Each row was made from one small tree. The marks that hang from a mark follow it in brackets, in the order of their numbers. Every link used is in the known rows. Write each row's tree.
Known rows
K_503(K_780): [ -9.9  17.4   1.5  17.0   2.0   7.0  -8.0   4.9 -20.0 -11.2   1.1 -10.9
  -2.6   8.0  -2.6  -4.2  -9.9  -2.4 -14.2  -8.9   2.4  10.7   2.4  12.3
   7.2   7.4   3.0 -33.1  -1.2   7.3  12.1  -3.4   0.8  -2.3  -8.6   3.9]
K_219(K_59): [  4.2 -13.7   6.0  -9.7  19.9   3.4   4.9  -9.4 -17.3  14.6  -2.4  -9.2
  -0.3   4.3 -12.0   8.5   2.9  -1.3   0.4   1.8  -1.4   3.7  -2.7   0.4
   1.4 -13.2   6.6  13.8   1.0   3.9   7.8  17.8  -6.8  -5.1   0.3  -8.0]
K_734(K_59(K_219 K_780 K_789) K_503(K_328)): [ 23.1  12.8  21.2   3.6  -8.4  14.2 -17.4  10.7 -40.5  -0.5  12.8 -33.6
   7.3  -7.7  -1.0   0.5  -4.4   7.2   0.7 -26.5  29.9  18.0  -6.7  53.5
  -0.8  -9.2  -1.8 -71.0  -7.3  -4.4  20.1  29.1  -2.6   7.2 -13.1   8.5]
K_59(K_789): [ 15.4   4.5   1.6  -9.3   9.1   0.0  -8.3  -4.6  11.8 -19.4   2.2  -3.8
   5.8   4.4  -1.4  -0.3   4.4  -2.0  -6.2   7.3  -0.2   6.8 -22.0   2.3
   8.9   1.6  -1.7  -6.2  -4.6  -1.3  -3.4 -14.7   1.1  15.5  -5.9   4.0]
K_734(K_503(K_328)): [ -1.5   1.3  41.5   1.5 -18.2  13.3   0.0  16.8 -25.5   8.2   0.2  11.4
   1.2   0.9   3.0   5.7  -2.8  -6.2  12.1 -14.4   6.9  12.2 -23.9  30.3
  -6.8   0.7  -5.8 -33.6  -3.0   0.6   3.6  32.5   3.7   7.0  -6.4  -0.4]
K_219(K_59(K_734 K_789) K_503(K_328 K_780)): [  1.2  -3.7  29.8   1.7  22.0   6.5 -33.0   4.3 -60.3   1.1  -2.9  -0.8
  -0.2   9.3 -10.6  15.0  -6.8 -23.7  -3.1 -20.6 -25.2  19.4   3.5  75.9
  24.4 -18.0   6.4 -42.2  -9.3  10.5  18.3  20.3  -3.5  22.6 -21.3  -2.1]
K_734(K_59(K_789) K_503(K_219 K_328 K_780)): [  8.9  11.1  42.2   0.5 -18.2  13.1 -36.7   7.5 -64.9 -12.1  -1.9 -16.5
   4.5   3.8   3.4   1.8 -12.9  -9.8   2.0 -22.7  29.1  36.5 -10.3  71.1
   3.6   4.6  -0.5 -58.7 -13.8   4.4   9.3  19.2  -9.6   2.7 -23.4   7.6]
K_503(K_219 K_328(K_59(K_780 K_789)) K_734): [  3.6  -7.6  10.0  -7.6 -45.4  10.1 -17.8   1.6 -13.8 -19.6  -1.4  -8.7
 -17.7 -15.3  -3.8  18.3 -27.4 -13.5  -3.6   3.6  36.4  12.1 -29.0  73.7
  -7.7  -8.2   0.5 -17.6  -4.8   2.2  -1.1 -16.6  -3.6  15.1 -34.8  10.3]
K_734(K_59(K_780 K_789)): [ 30.3   5.4  -6.7  -2.1  18.8  -4.5 -12.9  -8.8 -11.6  -7.1  14.8 -33.7
  11.3  -0.2   1.2  -6.6  -3.2   0.6 -14.8   0.1  22.2  11.9   2.8   7.7
   0.1  -8.0   4.9 -32.2  -8.4  -4.3   9.6  -2.7  -4.8  -1.8  -7.0   8.5]
K_328(K_503(K_219 K_734(K_59(K_789)))): [  2.3 -21.7  27.0  10.2 -21.0  -6.0 -21.6  -5.4 -29.4  -2.1  10.1  -1.5
  -6.0 -12.5  -3.8  -0.6 -17.0  -5.7  25.1  -1.8  12.6   3.9  25.3  30.0
  -1.3   3.4   2.5  13.0  -9.5   7.8 -11.8  -7.7  10.1 -15.6 -18.8   4.3]
K_219(K_503): [ -9.0  -0.8  32.3   8.1  15.8  -1.5  -8.6   1.2 -18.1   8.6   4.4  11.9
   3.5  -2.4  -3.8  -0.7   4.0 -13.1  11.7 -11.9 -15.0  -8.1  33.3  27.9
  13.4   0.1   6.2  -3.4  -9.6   2.8   0.0   9.0   8.6   2.8   2.6  -0.9]
K_734(K_59(K_219 K_789) K_503(K_328 K_780)): [  7.1  22.2  28.3   5.4 -14.0  16.8 -33.7   9.9 -63.0  -5.5   4.9 -24.1
   3.8   8.7  -2.1   0.4  -7.5   8.3   0.8 -30.4  22.7  26.9   3.8  65.5
   0.4  -3.7  -1.1 -85.1  -8.1   1.9  21.4  25.8 -10.4   3.0 -17.8   3.9]
K_59(K_219(K_503) K_780 K_789): [  6.9  14.7   3.9  13.5  19.2   6.1 -14.0   6.4  -3.7 -15.4  16.4 -29.9
   4.7 -14.0  -9.9  -5.7   6.0   0.8 -12.1 -18.7  -1.4 -12.3  23.6  39.4
  29.1  -7.0   3.5 -35.8  -8.0  -1.3  14.6 -12.8  19.1  22.1  -5.2   9.8]
K_503(K_219(K_59) K_328 K_780): [-17.1  -3.5  21.3   2.9 -21.9  12.0 -17.0   8.2 -51.8 -13.0 -21.4  -6.4
 -15.7   4.9  -7.3  13.1 -15.9  -8.5 -17.7 -13.2  16.2  26.9 -12.7  61.6
   9.9  -6.6   3.9  -5.9  -0.7  14.1   8.6   5.5  -9.2   9.0 -20.3   2.6]
K_503(K_219(K_59) K_734 K_780): [-17.7  -2.0   4.4  11.9  -4.3  20.8 -18.7  -5.1 -44.2  -3.8 -10.2 -26.7
 -11.3  -8.5  -9.2  16.3 -22.1 -14.0   4.9  -7.3   4.5   4.9  -1.7  52.7
   3.1   6.9   8.6 -10.8  -3.4  12.7   7.9   1.1  -3.1 -10.8 -25.6   1.3]
K_503(K_328 K_780): [-13.8  18.4  20.0  13.8 -13.9   6.7 -11.0  15.9 -30.7 -13.5  -9.1   2.3
  -9.0  15.6   0.0   4.5 -12.8  -0.2 -20.6  -8.5  15.6  23.7 -16.6  33.0
   0.8  -1.9  -0.2 -38.3   1.3   9.6   9.9   2.6  -2.2  10.8 -14.5   3.8]
K_59(K_219(K_503(K_328 K_734 K_780))): [-23.3  16.2  24.9  25.1 -10.7  16.3 -23.6  13.0 -42.1  -0.6  -2.6  -3.1
 -10.9  -4.9  -9.5   9.3  -8.2   0.1   3.6 -29.5  -4.3  -6.0  31.0  67.5
   8.7  -2.7   3.3 -40.4  -2.6   7.8  11.1   4.1   4.1   6.3 -15.7   1.7]
K_503(K_219(K_59(K_789)) K_328 K_734 K_780): [-10.0  -0.6  23.1   2.6 -17.6  22.5 -26.2   2.6 -48.6 -21.9 -18.3 -13.0
 -16.6   0.0  -6.6  25.8 -24.8 -14.2 -10.1  -5.0  20.8  23.6 -37.6  80.7
   5.2  -1.4   4.1 -18.3  -3.7  13.1   3.4  -3.5  -2.4  12.1 -36.2   4.2]

Which tree is each row?
[ -7.4   4.1   9.1  18.6 -30.0   3.2 -23.6  -1.7 -30.7 -11.5  23.4  -7.5
 -14.3   0.9 -23.2  -4.0 -25.6   1.7  13.4  -7.2  12.4   7.3  33.2  30.8
   6.2  -8.5   4.8 -41.4  -3.7  11.7  19.3 -13.3   4.6  -7.5 -29.7   4.4] => K_328(K_59(K_219 K_789) K_503(K_734 K_780))
[-17.7  13.5  16.8  19.9 -18.4  20.3 -12.6  12.3 -31.9 -11.1  -6.9  -2.3
 -12.5   6.8   0.2  17.7 -23.3  -5.3 -12.5  -7.9  18.8  15.5 -28.0  50.5
 -10.0   2.9   1.2 -47.3   0.0   9.6   6.0   3.4   1.4   4.7 -26.5   4.5] => K_503(K_328 K_734 K_780)
[  8.7   2.4 -24.6   3.1 -31.8   5.4 -15.8   8.1 -23.1  12.9  23.2 -32.0
  -5.4 -19.9 -11.0  -1.5 -18.9  -5.4  12.9 -27.8  -4.9  -3.1  27.2  42.0
   0.4 -19.0  -1.5 -71.8  -2.8  -5.5  36.0  17.5  -4.0  -1.9 -17.2   3.4] => K_328(K_59(K_219 K_734(K_503) K_780))
[  7.5 -12.5  16.8  -9.8 -14.8   5.6  -9.6   3.2 -21.9 -13.7 -14.2 -12.1
  -9.3  -7.7  -5.2  14.6  -8.7  -8.9 -15.8  -0.5  21.9  19.4 -30.8  50.6
  10.9 -14.2   1.7  12.6  -3.1   5.8  -1.1  -1.7  -0.2  22.9 -15.6   5.6] => K_503(K_219(K_59(K_780 K_789)) K_328)
[-12.5   0.3  20.1  33.5 -14.3   2.3 -18.2   1.7 -47.8   5.3  15.4  -9.8
  -7.7  -3.7  -8.9  -5.9 -20.8   5.6  17.5 -15.7   7.9   4.3  45.8  25.3
  -2.0   1.5   4.9 -29.4  -3.7  12.3  11.2   7.1   9.0 -24.9 -18.1   1.9] => K_328(K_503(K_734(K_59(K_219)) K_780))
[ -8.1   1.3   5.0  -5.3 -17.1  -1.1 -17.6  -5.3 -22.4  13.3  10.5  -0.8
  -9.0  -4.3 -17.4  -1.1  -6.1   0.3  11.1 -16.2  -0.2  -4.9  54.5  39.4
   7.3 -15.6   5.8 -21.6  -2.7   1.6  16.5   0.8  -9.4  -2.4  -5.2  -1.7] => K_328(K_59(K_219(K_503)))
[ -4.3   3.3  19.0  30.4  -7.1   3.3 -23.2   0.3 -41.5  -3.2  16.1 -13.5
  -4.7  -0.9  -8.8  -5.1 -19.2   4.3  12.4 -10.1   9.3   6.1  33.6  26.6
   2.8   1.8   4.3 -33.9  -6.5  11.1   9.3  -2.1   9.8 -18.2 -19.6   3.8] => K_328(K_503(K_734(K_59(K_219 K_789)) K_780))
[  0.2   0.1  37.7   4.6  -1.8   7.6 -15.6   3.0 -23.6   0.7  12.0   6.9
  -6.3  -2.9  -9.9  12.9 -14.1 -20.1   7.2  -6.2  13.3   2.0   8.3  67.7
   2.9 -10.3   6.6 -31.9 -11.5   4.4   5.6   3.9   8.3  13.9 -20.1   4.2] => K_219(K_503(K_328(K_59(K_780 K_789)) K_734))
[ -4.4  -6.7  14.8  -8.0 -34.6   9.2  -7.5   0.3 -17.5   8.5  -0.4  11.8
 -17.2  -0.3  -6.3  20.9 -22.5  -5.7   6.7   4.6  24.0  10.3 -17.9  51.2
 -23.3 -13.3   0.7 -25.4   0.1   1.9   2.9   3.1  -8.6   1.4 -24.7  -0.1] => K_503(K_328(K_59) K_734)
[  1.2  -5.3  13.8   3.0 -32.9  10.0 -21.4   3.8 -35.9  -1.4  -7.8 -18.8
 -11.9 -18.8   5.3  17.6 -24.8  -6.8  -0.1 -10.2  36.8  11.5  -9.0  73.5
 -16.7  -4.5   1.8 -13.3  -5.7   2.1  -6.0   0.5  -6.5  -3.9 -25.5   8.7] => K_503(K_219 K_328 K_734(K_59(K_780)))
[-16.4  -3.8  28.6  35.1 -10.5   4.5  -4.6   7.8 -30.7  -2.2  15.2   2.0
  -7.3   1.9  -6.3  -3.3 -20.9  -5.2  13.0  -3.9   0.6   3.0  16.2  13.1
   0.8   8.6   3.8 -18.2  -4.1  14.1   4.6   2.3  18.9 -14.5 -17.5   2.5] => K_328(K_503(K_734 K_780))
[ 12.2   1.6 -13.4  -8.4 -36.0   0.2 -20.0   9.4 -14.0 -10.4   4.9 -12.7
 -12.7  -5.8  -6.2   7.2 -17.3   0.2 -13.3 -12.4  11.0  13.0  -6.8  54.1
   0.7 -26.8  -5.1 -52.4   0.9  -2.1  18.2  -6.8  -7.8  23.1 -21.7   6.7] => K_503(K_328(K_59(K_219 K_734 K_780 K_789)))
[  5.1  -0.1  44.4   8.9  14.3   7.1 -22.1   0.0 -36.8   6.0   8.0  -3.1
   1.4  -3.0  -1.1  10.9  -7.1 -15.9   7.4 -10.6  14.3   5.7  11.7  67.1
  -1.5  -6.6   6.7 -32.1 -13.0   2.9   2.0  10.9   7.5   6.0 -16.6   5.1] => K_219(K_503(K_328 K_734(K_59(K_780 K_789))))
[ -9.8 -30.8  30.0  11.7 -15.8   1.4  -8.5  -3.9 -32.8   8.9   3.6   5.5
 -12.0 -13.8 -10.8   4.6 -16.3  -7.3  28.9  -0.5  -1.7  -2.7  19.2  27.2
   2.3  -0.6   4.5  34.7  -4.0  11.7  -8.7   7.2  14.0 -16.3 -14.6  -1.3] => K_328(K_503(K_219(K_59) K_734))
[  6.2   6.7 -23.4  21.0 -16.2  12.8 -15.8  21.8 -21.1   5.4  17.3 -43.7
   1.4 -30.2  -0.1  -1.2 -11.3  -0.2   8.0 -40.8 -23.3 -12.7  16.2  42.7
   6.5  -6.7  -8.2 -76.2  -1.0  -7.0  30.7  21.1  11.8   4.4 -10.0   6.6] => K_59(K_219 K_734(K_503) K_780)
[ -5.1  -4.7  10.9  -1.5 -21.8   9.5 -34.8   9.4 -52.0 -22.5 -21.0 -12.1
 -12.7   0.9  -4.1  15.0 -20.3 -14.1 -14.9 -15.2   3.2  31.4 -27.4  75.1
  14.1 -11.2  -0.5 -25.2  -1.8  12.1   9.8  -3.2  -7.5  20.5 -29.4   4.3] => K_503(K_219(K_59(K_734 K_789)) K_328 K_780)
[ -0.3  -9.2  13.7 -17.3 -48.1   9.1 -23.2  -0.5 -16.8 -15.1 -10.0   3.6
 -19.1  -8.5  -6.3  22.9 -25.0 -11.4   5.0   4.8  29.8  14.4 -24.1  76.7
  -8.9  -6.9  -0.9  -6.8  -4.4   2.7  -6.9 -17.3 -12.7  13.6 -32.6   6.3] => K_503(K_219 K_328(K_59(K_789)) K_734)
[-14.5 -10.9  19.0  -0.6 -44.6  12.0 -16.9   8.0 -20.4 -11.3 -18.1   2.5
 -16.9 -13.2   2.6  22.2 -19.2  -8.6   8.0  -3.5  18.4   4.6 -23.5  67.6
 -11.0   1.7  -2.9   8.6  -1.5   4.7 -15.0  -7.2  -1.6   8.9 -23.1   4.6] => K_503(K_219 K_328 K_734)
[ -2.2 -13.2  46.1   5.7  23.6   5.4   0.1   3.0 -43.7  18.9   3.1  -4.2
   0.1  -2.1 -12.5  10.6   0.9 -15.6  -6.5 -13.0   1.5   4.3  13.1  48.0
  14.7 -21.2  11.7  -4.6  -6.2   8.8  12.5  27.5   6.4  11.7  -4.5  -3.2] => K_219(K_59(K_780) K_503(K_328))
[ -7.2  -0.2  11.6   9.5 -33.5  12.4 -29.9  22.1 -50.3  -3.8  -4.0  -9.3
  -4.9 -11.9   7.9   5.5 -19.7 -17.9  12.1 -33.8 -16.9  14.8 -11.1  67.3
   4.4   2.6  -8.4 -59.7  -4.9   2.4  12.9  19.2   1.2  10.1 -23.5   6.0] => K_59(K_734(K_503(K_219 K_328 K_780)))
[-11.8  -1.0  35.8  12.6  37.3   8.6 -12.6  -5.1 -54.2  14.9   3.1  -6.1
   2.6   8.6 -15.8   4.5   1.7 -17.4   1.6 -15.7 -14.3   4.6  33.7  39.2
  21.6  -7.3  15.3 -16.0  -8.1  12.0  19.4  24.2   3.7  -4.1  -4.1  -6.0] => K_219(K_59 K_503(K_780))
[ -3.9  -8.8   8.2  -7.2 -46.8  -1.8 -11.1   6.7 -19.5  -7.3  -5.5  -2.1
 -17.2 -10.6  -5.5   7.3 -20.5  -8.3 -11.0  -4.1  35.2  17.4  -6.8  54.2
  -1.8 -14.4   0.3  -3.7  -3.4   3.4   3.0  -9.3  -3.9  13.1 -18.2   7.7] => K_503(K_219 K_328(K_59(K_780)))
[ 25.5   0.2 -36.0   3.6   8.1  -0.3 -15.3   6.9   7.7 -21.4  13.7 -34.7
   6.8 -13.2   4.1  -1.5 -10.7 -12.2 -13.6  -6.6 -16.3   1.1 -20.9  23.8
  13.4  -8.2  -4.7 -45.7  -5.5  -6.4  13.8 -10.6   9.8  21.3 -16.0  11.2] => K_59(K_734 K_780 K_789)
[ 13.7 -11.8  16.0   7.7 -14.4 -13.6  -0.9  -2.8  -2.8  -7.5  32.3  -2.1
  -4.5  -1.2 -17.5 -14.1 -15.8  -6.8   1.6   7.0  19.4  11.6  17.4  -1.7
   7.5 -15.0   5.6 -14.9  -8.2   6.8  14.2  -9.9  12.8  -0.5 -14.1   5.7] => K_328(K_59(K_780 K_789) K_503)
[ -0.7  -1.3  25.7  16.2  23.9   6.0 -17.2  -5.0 -31.9  16.7  15.9 -13.7
   5.4 -11.5  -4.6   3.8  -6.5 -16.7  16.6 -13.0   2.7 -10.1  37.5  46.6
   0.4  -0.3  11.4 -25.0 -14.1   2.0   5.1  16.0   8.6 -11.1 -10.0   2.2] => K_219(K_503(K_734(K_59(K_780))))
[-19.5  -6.3  27.1  29.3 -24.2  -5.3 -11.5  10.3 -35.9 -11.3   4.8   2.0
  -9.7  -5.7  -5.0 -10.4 -14.5  -7.1   6.1 -12.2   2.0  10.9  29.0  19.5
  16.6   7.6   1.9   8.7  -5.9  15.7   1.0  -8.3  16.0  -8.1 -11.4   5.2] => K_328(K_503(K_219 K_780))
[  9.8   4.8   8.5  -0.2 -24.1  12.8 -35.7  17.8 -37.5 -23.9  -2.0 -10.0
  -0.6  -5.2   5.8   6.9 -15.0 -19.8   4.1 -25.6 -14.9  21.0 -32.4  70.4
  14.1   3.4 -10.3 -64.7  -9.0   1.5   9.8   6.3   2.6  24.2 -28.9   9.1] => K_59(K_734(K_503(K_219 K_328 K_780)) K_789)
[  4.4 -14.2  19.8  -6.4 -15.3  17.5 -11.4   0.1 -24.9 -12.2 -11.9 -17.2
 -12.7 -12.9  -4.1  25.8 -19.2 -12.3  -7.2   2.2  24.4  11.1 -38.9  65.8
  -1.5  -9.6   2.3   2.4  -3.2   4.7  -3.5  -0.2   2.7  16.1 -27.1   4.3] => K_503(K_219(K_59(K_780 K_789)) K_328 K_734)
[ 10.6   4.5  -8.6  13.9  -2.3   5.7 -30.7  19.5 -18.6 -14.3  10.5 -24.3
  -0.6 -18.9  -3.1   2.2  -6.8  -6.9 -10.7 -34.7 -20.5  -6.4  15.3  75.4
  26.5 -19.4  -4.1 -61.5  -6.2  -4.4  19.6  -5.5  12.4  33.7 -17.4  11.4] => K_59(K_219(K_503(K_328)) K_734 K_780 K_789)
[ -6.5  13.6  20.1   9.7   0.2   2.3 -30.2   1.7 -57.0  11.6  -0.1 -12.6
  -1.8   1.5  -5.6  -0.1  -3.6   6.3   0.3 -30.4   9.0   9.8  46.9  56.7
   4.5 -10.4   6.3 -41.1  -5.8   3.3  12.6  13.3 -12.0  -9.5  -6.3   2.0] => K_734(K_59(K_219(K_503(K_328 K_780))))
[ 16.2  -5.9   0.8  -7.2  14.2  12.4 -17.3  -0.6 -37.3   1.6   5.3 -21.4
   7.0   3.3  -7.3   8.5  -7.0 -15.3   6.4 -13.8 -23.3  14.4 -19.2  32.1
  12.0 -10.5   1.4 -48.1  -4.0   2.3  21.6  26.9  -5.3   6.3 -17.0  -2.9] => K_219(K_59(K_734(K_503(K_780)) K_789))
[ -6.2 -16.5  52.7  -4.2  21.3   3.7  -6.9  -0.4 -48.2  24.8  -6.1  15.8
  -3.0   7.6 -13.1  13.0   4.7 -13.8   6.2 -11.5  -6.1   6.9  17.3  52.2
  11.3 -18.4  10.2   7.4  -4.6   9.3   5.0  29.3  -1.2   8.4  -2.9  -7.8] => K_219(K_59 K_503(K_328))
[  9.6  -7.8  46.3  -0.3  33.0   7.3  -5.7   0.9 -32.9   2.6   5.9  -4.1
   3.0   3.1 -12.9   9.9   1.7 -17.7 -11.3  -5.7   4.1   9.9  -3.1  48.2
  20.4 -20.9  10.6 -11.0 -11.0   6.1  11.9  18.4   9.2  22.4  -9.3   0.2] => K_219(K_59(K_780 K_789) K_503(K_328))
[ 13.5  10.6  13.3  12.5  -0.7  12.0 -11.5   5.2 -40.8  15.8  20.1 -43.5
   8.5 -16.4  -1.6  -6.9  -4.5   9.3  12.1 -31.0  15.8   2.5  28.8  30.3
  -6.2  -5.4   2.2 -64.7  -7.7  -5.6  25.8  35.1  -0.7 -16.6  -3.1   4.1] => K_734(K_59(K_219 K_780) K_503)
